What can hang from each mark
pumovas: nupo rosi talu
talu: manum pumovas
lekole: pumovas
manum: nupo someza
zafug: lekole
rosi: manum pumovas
someza: manum zafug
nupo: manum

Each row was made from one small tree. The marks that hang from a mark follow it in brackets, in alphabetical order. Every link used is in the known rows. Write each row's tree.
Known rows
pumovas{talu{manum{someza}}}: |   4 |  -9 |  12 |  -5 |   6 |   1 |  10 |  17 |  -2 |  -1 |  17 |   6 |  -8 |  10 |   1 |   5 |   3 |   8 |   9 |   2 | -19 |   0 |  -6 |   3 |  16 |
rosi{manum pumovas{nupo}}: |   8 | -12 |  28 |  -4 |  12 | -12 |  -1 |  -5 |  17 |  -5 |  -8 |   3 |   1 |  -4 | -22 |  -9 |  17 |  -6 |  18 |   7 | -29 |   0 |  22 |   0 |   9 |
zafug{lekole{pumovas}}: |  18 |  -9 |   7 |  -5 | -10 | -33 |  -2 |  22 |  -9 |   8 |  20 |   5 |   5 |  -5 |   2 |   7 |  -1 |   1 |  16 |  -8 |  -5 | -12 |  14 | -12 |   2 |
rosi{pumovas{talu}}: |  15 |  10 |  16 |  -8 |  -2 | -20 |   1 |   8 |   4 |  -4 |  -5 |   1 |  -4 | -10 | -22 |  -8 |   0 |   5 |  28 |   8 | -11 |  22 |  10 |  13 |   6 |
nupo{manum{someza{zafug}}}: | -15 | -20 |   1 |   7 |  17 | -10 |  15 |   8 |   8 |  23 |  23 |  11 |   3 |   5 |   5 |   2 |  -7 |  10 |  10 |  10 | -13 | -14 |   6 |   3 |  16 |
lekole{pumovas{talu{manum{nupo}}}}: |  35 | -10 |  13 | -12 | -14 | -12 |   0 |   5 |  -5 | -10 |  17 |   7 |   2 |  -7 |   2 |  -1 |   1 |  16 |  28 |   4 | -12 |  -6 |  -1 | -14 |   7 |
manum{nupo someza{zafug{lekole}}}: |  -1 | -31 |  20 |   0 |  19 | -20 |   8 |  19 |   1 |  10 |  18 |  18 |  -3 | -10 |   6 |   1 |  -2 |   8 |   9 |  14 | -11 | -15 |   4 |  -7 |  -2 |
manum{nupo someza{zafug{lekole{pumovas}}}}: |   9 | -35 |  21 |  -4 |  10 | -28 |   4 |  22 |   1 |   8 |  26 |  20 |   1 | -12 |  10 |   2 |   0 |   7 |  16 |  14 | -11 | -20 |  10 | -12 |  -1 |
rosi{manum pumovas{nupo talu}}: |  12 | -13 |  29 | -12 |   7 | -20 |  -1 |   1 |  19 | -12 |  -9 |  -1 |  -2 |  -6 | -22 | -12 |  14 |   0 |  35 |   7 | -35 |  16 |  22 |   7 |  12 |
lekole{pumovas}: |  19 |  -4 |   3 |  -3 | -12 | -21 |  -1 |   6 |  -8 |   1 |  11 |   5 |   9 |   2 |  -2 |   4 |   0 |  -2 |  12 |   1 |  -7 | -12 |  10 |  -9 |   3 |
rosi{manum}: |   8 | -13 |  11 |   0 |   5 |  -4 |   5 |  -4 |   6 |   2 |   5 |   6 |  -2 |   0 |  -1 |   2 |   5 |  -2 |   7 |   0 | -16 | -15 |   5 |  -4 |  11 |
rosi{manum pumovas{talu}}: |  19 |  -5 |  27 |  -9 |   1 | -14 |   5 |   1 |  18 |  -4 |  -1 |   4 | -10 | -11 | -16 |  -8 |   9 |   3 |  33 |   4 | -20 |  12 |  11 |  12 |  14 |
nupo{manum}: |  -3 |  -1 |  -6 |   1 |  -2 | -12 |   7 |  -3 |   3 |  17 |  11 |   6 |   4 |   0 |  -1 |   0 |  -6 |  10 |  10 |  -2 |  -5 |  -6 |   5 |  -1 |  15 |
nupo{manum{someza}}: | -18 | -11 |  -2 |  -1 |   5 | -12 |  11 |   7 |   8 |  22 |  19 |  15 |  -3 |   7 |   6 |   1 |  -1 |   4 |   0 |   1 | -10 |  -6 |   6 |   4 |  22 |
talu{manum{nupo someza{zafug}} pumovas}: |  11 | -18 |  32 |   1 |  16 |  12 |  12 |   8 |   2 |   2 |  16 |  17 |   5 |   7 |   0 |  -4 |   6 |  13 |  12 |  27 | -14 | -18 | -13 |  -6 |   2 |
pumovas{nupo}: |  -1 |  -7 |   5 |  -3 |   7 | -16 |  -3 |   0 |  -5 |  -6 |  -9 |  -2 |  14 |   8 | -13 |  -3 |   1 |  -2 |   5 |   5 | -23 |  -2 |  16 |  -7 |   0 |
pumovas{rosi talu}: |  10 |   4 |   9 | -16 | -10 |  -9 |   4 |   3 |  -3 | -12 |   0 |  -2 |   1 |   5 |   9 |  -6 |  -8 |   8 |  35 |   1 | -15 |  21 |   2 |   6 |  11 |
rosi{manum pumovas}: |  13 |  -5 |  26 |  -1 |   7 |  -8 |   6 |  -3 |  15 |   2 |   0 |   9 |  -8 |  -8 | -17 |  -5 |  13 |  -3 |  16 |   5 | -14 |  -4 |  11 |   5 |  12 |
talu{manum{someza} pumovas{nupo rosi}}: |  -6 |  -8 |  31 | -10 |   8 |  15 |   6 |  10 |   3 |  -9 |  10 |   8 |  12 |  33 |   6 |  -8 |  15 |  -1 |  14 |  16 | -29 |   2 |  -1 |  -3 |  13 |
rosi{pumovas{nupo}}: |   6 |   2 |  18 |  -3 |   8 | -18 |  -3 |   2 |   4 |  -4 | -12 |   0 |   8 |  -3 | -29 |  -9 |   8 |  -4 |  14 |  12 | -20 |  10 |  21 |   2 |   0 |
pumovas{rosi talu{manum{nupo someza}}}: |   8 | -12 |  23 | -18 |  -1 |   9 |   9 |   6 |   3 | -12 |  17 |  13 |  -9 |   7 |  16 |  -6 |   3 |  15 |  24 |   8 | -16 |   8 | -10 |  -3 |  17 |
lekole{pumovas{nupo}}: |  13 | -11 |   6 |  -6 |  -7 | -28 |  -8 |   5 |  -7 |  -6 |   2 |   0 |  18 |   6 |  -8 |   0 |   3 |  -4 |  13 |   4 | -22 |  -8 |  21 | -14 |   1 |
someza{manum{nupo} zafug}: |   5 | -20 |  17 |  -3 |  18 |  -5 |  10 |  -6 |   1 |   8 |  14 |   7 |  19 |  -9 | -10 |  -4 | -10 |  21 |  21 |  14 | -15 | -15 |  12 |  -8 | -13 |
pumovas{nupo talu}: |   4 |  -8 |   7 | -11 |   1 | -24 |  -4 |   5 |  -2 | -13 | -10 |  -8 |  10 |   5 | -12 |  -6 |  -2 |   5 |  24 |   5 | -30 |  17 |  17 |   0 |   2 |

Write each row's tree
|  13 | -15 |   1 | -12 | -14 | -33 |  -5 |   5 |   4 |  -1 |  10 |  -2 |  16 |   3 |  -2 |  -6 |  -2 |   9 |  37 |   0 | -27 |   9 |  22 |  -7 |  15 | | lekole{pumovas{nupo{manum} talu}}
| -13 | -27 |  23 | -12 |  11 |  -2 |   4 |  -1 |  13 |  -9 |   5 |   8 |   1 |  20 |  12 |  -5 |  13 |  -9 |  14 |   5 | -36 |  -4 |  15 |  -5 |  18 | | pumovas{nupo rosi{manum{someza}}}
|  -2 | -35 |  18 |   1 |  17 | -30 |   3 |  30 |  -1 |   7 |  22 |   6 |  11 |   5 |   2 |   6 |   2 |  -2 |  16 |   8 | -26 | -18 |  22 |  -9 |   3 | | manum{someza{zafug{lekole{pumovas{nupo}}}}}
| -17 | -16 |   9 | -19 |   0 | -15 |   4 |   6 |  13 |  -2 |   9 |   2 |   5 |  17 |  14 | -13 |  -1 |   8 |  34 |   3 | -34 |  25 |  16 |   5 |  25 | | pumovas{nupo{manum{someza}} rosi talu}
|  -1 | -26 |  17 |   0 |  17 | -10 |   7 |   6 |   2 |   5 |  10 |  19 |  -2 |  -5 |   1 |  -1 |  -2 |   8 |   5 |  22 | -12 | -15 |   0 |  -3 |  -1 | | manum{nupo someza{zafug}}
|  16 |   9 |  24 |  -6 |  -4 |  21 |  10 |   1 |  -4 |  -6 |   8 |   4 |   9 |  20 |   5 |  -5 |   4 |   9 |  22 |  10 | -10 |  -1 | -12 |  -4 |   8 | | talu{manum pumovas{rosi}}
|  13 |  -9 |  11 | -12 | -12 | -18 |  -5 |   1 |  -4 | -13 |   4 |   0 |  18 |  12 |   6 |  -5 |   2 |  -3 |  26 |   3 | -23 |  -1 |  20 | -14 |   6 | | lekole{pumovas{nupo rosi}}
|   1 | -25 |  25 | -11 |  10 |  -1 |  13 |   7 |  14 |  -8 |  16 |   5 |  -6 |  10 |  19 |  -3 |   0 |   6 |  39 |   8 | -28 |   4 |   5 |   8 |  20 | | pumovas{rosi{manum{someza{zafug}}} talu}
|   1 |  -2 |  24 |  -1 |   7 |  12 |  11 |  15 |  -2 |   4 |  15 |  12 |   2 |  21 |  -2 |   0 |  11 |   1 |  -1 |  13 | -13 | -11 | -10 |   2 |  12 | | talu{manum{someza} pumovas}
|  10 |  -1 |  22 |   0 |   6 |   7 |   2 |   4 |  -4 |  -7 |  -1 |   0 |  18 |  19 | -13 |  -5 |  10 |   4 |  12 |  12 | -25 |  -6 |   1 |  -9 |   1 | | talu{manum pumovas{nupo}}
|  -3 | -18 |  15 |   3 |  21 | -14 |  14 |  16 |  -4 |  16 |  27 |  -1 |  19 |  -4 |  -7 |   5 | -11 |  15 |  23 |  -2 | -14 | -17 |  18 |  -6 | -10 | | someza{manum zafug{lekole}}
|  -2 | -31 |   7 |   1 |   7 | -27 |   2 |   9 |   6 |  11 |  21 |   6 |  18 |   8 |   2 |   0 |   1 |   4 |  21 |  10 | -27 | -15 |  23 |  -9 |  13 | | lekole{pumovas{nupo{manum{someza{zafug}}}}}
|   3 | -25 |  20 |  -3 |  19 | -17 |  10 |   8 |  -1 |  12 |  24 |   7 |  15 | -15 |  -5 |  -1 | -10 |  22 |  26 |   5 | -13 | -16 |  15 | -12 | -14 | | someza{manum{nupo} zafug{lekole}}
|  -8 | -16 |  33 | -14 |   5 |   0 |   2 |   2 |  14 | -10 |   0 |   9 |  10 |  24 |   8 | -13 |  15 |  -9 |  22 |  15 | -35 |   5 |  12 |   2 |  13 | | talu{pumovas{nupo rosi{manum{someza}}}}
|  -1 | -22 |   4 | -13 |  -8 | -35 |  -2 |  13 |   8 |   3 |  17 |   5 |   8 |   8 |   4 |  -4 |   3 |   5 |  28 |   3 | -31 |   9 |  22 |  -2 |  20 | | lekole{pumovas{nupo{manum{someza}} talu}}
|  14 | -29 |  21 |  -7 |   9 | -26 |   6 |  11 |  -1 |  11 |  33 |   9 |  21 | -16 |   0 |   0 |  -8 |  20 |  33 |   4 | -13 | -21 |  20 | -18 | -13 | | someza{manum{nupo} zafug{lekole{pumovas}}}
|   9 | -20 |  36 | -18 |   6 | -16 |   4 |   4 |  25 |  -5 |   5 |  21 | -21 | -16 |  -7 | -14 |  17 |   2 |  24 |  15 | -22 |  11 |   8 |  10 |  17 | | rosi{manum{nupo someza} pumovas{talu}}
| -15 | -25 |   5 |   7 |  18 | -18 |  16 |  20 |   7 |  28 |  29 |  10 |   2 |   1 |   9 |   5 |  -7 |  10 |  14 |   2 | -11 | -14 |   9 |   0 |  17 | | nupo{manum{someza{zafug{lekole}}}}
|   5 | -18 |  21 | -18 |   0 | -10 |   0 |  -5 |  12 | -21 |  -4 |  -5 |   4 |  11 |   8 | -11 |   4 |   4 |  40 |   1 | -39 |  16 |  16 |  -3 |  15 | | pumovas{nupo rosi{manum} talu}
|  14 | -20 |  21 | -20 | -13 | -16 |   3 |   9 |  10 | -10 |  22 |  11 |  -4 |  10 |  22 |  -2 |   7 |  -2 |  35 |   0 | -24 |   3 |  10 |   0 |  23 | | lekole{pumovas{rosi{manum{someza}} talu}}
|  21 |   8 |  22 |  -5 |   2 |  -4 |   7 |   9 |   2 |  -4 |   4 |   0 |  -4 |  -6 | -22 |  -5 |   4 |  11 |  26 |   6 | -12 |  12 |   1 |   7 |  10 | | rosi{pumovas{talu{manum}}}
|  23 |  -6 |  13 |  -9 |  -2 |   0 |   4 |   1 |  -3 | -10 |   7 |   5 |  -3 |  -7 |  -3 |  -3 |  -1 |  19 |  21 |   5 | -13 |   2 |  -9 |  -8 |   7 | | pumovas{talu{manum{nupo}}}
| -16 |  -7 |  18 | -14 |   0 |  -6 |   3 |   4 |  12 |   3 |   5 |   8 |  15 |  25 |   9 | -15 |   6 |   2 |  24 |  15 | -26 |  14 |  12 |   4 |  18 | | talu{pumovas{nupo{manum{someza}} rosi}}
|  -8 |  -8 |   4 |  -8 |   0 |  -8 |   2 |  -8 |   6 |   2 |   3 |   0 |  15 |  13 |   7 | -10 |  -3 |   8 |  25 |   1 | -22 |   8 |  16 |  -8 |  15 | | pumovas{nupo{manum} rosi}
|  23 | -18 |  20 | -17 | -15 | -26 |   2 |  17 |   5 |  -6 |  23 |   3 |  -2 |  -4 |  20 |  -1 |   1 |   4 |  45 | -11 | -17 |   2 |  14 |  -8 |  15 | | zafug{lekole{pumovas{rosi{manum} talu}}}
|   2 | -43 |  28 |  -1 |  22 | -13 |   9 |  11 |  14 |   8 |  20 |  19 |  -9 | -11 |  11 |   1 |   6 |   6 |  14 |  10 | -19 | -25 |   6 |  -9 |   7 | | rosi{manum{nupo someza{zafug{lekole}}}}
|  -7 | -21 |  33 |  -6 |  19 | -12 |   3 |   6 |  21 |   0 |   0 |  11 |  -7 |   3 | -17 |  -7 |  23 | -11 |   8 |  12 | -33 |  -2 |  22 |   6 |  16 | | rosi{manum{someza} pumovas{nupo}}
|  17 | -14 |  15 | -18 | -13 | -35 |  -6 |  21 |  -4 | -11 |  13 |  -4 |  12 |   2 |  10 |  -4 |  -2 |   4 |  44 |  -7 | -24 |  12 |  23 | -11 |   7 | | zafug{lekole{pumovas{nupo rosi talu}}}
|   3 |  -4 |  12 | -18 |  -3 | -14 |  -2 |   1 |  -1 | -20 |  -8 |  -8 |  11 |  12 |   2 | -11 |  -4 |   5 |  37 |   4 | -32 |  24 |  15 |   0 |   7 | | pumovas{nupo rosi talu}
|  -4 |  -8 |   5 | -17 |  -6 | -15 |   0 |  -4 |  10 |  -6 |   2 |  -5 |  12 |  11 |   9 | -14 |  -7 |  14 |  43 |   0 | -30 |  26 |  17 |   0 |  18 | | pumovas{nupo{manum} rosi talu}
|   0 | -26 |  19 |  -1 |  22 |  -3 |   7 |  16 |   0 |  -8 |  11 |  -3 |   8 |  14 |  -6 |   2 |   2 |  11 |  23 |  11 | -38 |  -3 |   7 |  -3 |   9 | | pumovas{nupo talu{manum{someza{zafug}}}}
|  17 |   1 |  24 |  -8 |   7 |  -8 |   1 |   7 |   3 | -11 |  -4 |  -5 |   3 |  -1 | -27 |  -8 |   9 |   8 |  29 |   7 | -27 |  16 |  12 |   2 |   8 | | rosi{pumovas{nupo talu{manum}}}
|  20 | -21 |  20 | -20 | -14 | -22 |  -5 |  -1 |   9 | -20 |   7 |  -2 |  10 |   9 |  12 |  -8 |   6 |   0 |  46 |  -1 | -36 |   7 |  20 |  -8 |  15 | | lekole{pumovas{nupo rosi{manum} talu}}
|  -4 | -25 |  24 |  -3 |  15 |   5 |  15 |   2 |  12 |   0 |  17 |  10 |  -3 |  12 |  19 |   1 |   3 |  -1 |  20 |   9 | -22 | -14 |   4 |   0 |  16 | | pumovas{rosi{manum{someza{zafug}}}}
|   7 |  -7 |  35 | -13 |   0 |  18 |  10 |   5 |   3 |  -5 |  14 |  21 |  -1 |  14 |  13 | -10 |  12 |   8 |  14 |  20 | -11 |  -3 | -15 |  -6 |  11 | | talu{manum{nupo someza} pumovas{rosi}}
|  17 |   3 |  14 | -10 |  -5 |  12 |   9 |   4 |  -5 | -13 |  11 |  -2 |   0 |  10 |  10 |  -2 |  -4 |  15 |  33 |  -1 | -15 |   9 |  -7 |  -2 |  16 | | pumovas{rosi talu{manum}}
|   2 | -18 |  20 |  -9 |   5 |  -1 |   1 | -10 |   8 | -13 |  -2 |   0 |   9 |  14 |   7 |  -7 |   7 |  -3 |  22 |   1 | -32 |  -2 |  16 |  -9 |  12 | | pumovas{nupo rosi{manum}}
|  -3 | -22 |  33 | -13 |  13 | -19 |   1 |  10 |  23 |  -7 |   0 |   7 |  -9 |   0 | -15 | -11 |  20 |  -6 |  26 |  11 | -39 |  15 |  22 |  12 |  18 | | rosi{manum{someza} pumovas{nupo talu}}
|  29 | -20 |  16 |   4 |   6 | -18 |   9 |  25 |  -8 |   2 |  30 |  -5 |  10 |  -7 |   3 |   9 |  -8 |  17 |  39 |   0 | -15 | -16 |   6 | -13 |   2 | | someza{zafug{lekole{pumovas{talu{manum}}}}}
|   5 |  -8 |  28 | -13 |   0 |   0 |   0 |  -6 |  11 | -14 |  -7 |   2 |  15 |  20 |   4 | -14 |  10 |  -3 |  30 |  12 | -30 |   5 |  11 |  -2 |   7 | | talu{pumovas{nupo rosi{manum}}}
|  10 |   3 |  19 | -11 |   3 | -26 |  -4 |   7 |   5 | -11 | -14 |  -4 |   5 |  -5 | -28 | -13 |   4 |   3 |  30 |  10 | -25 |  26 |  21 |   9 |   3 | | rosi{pumovas{nupo talu}}
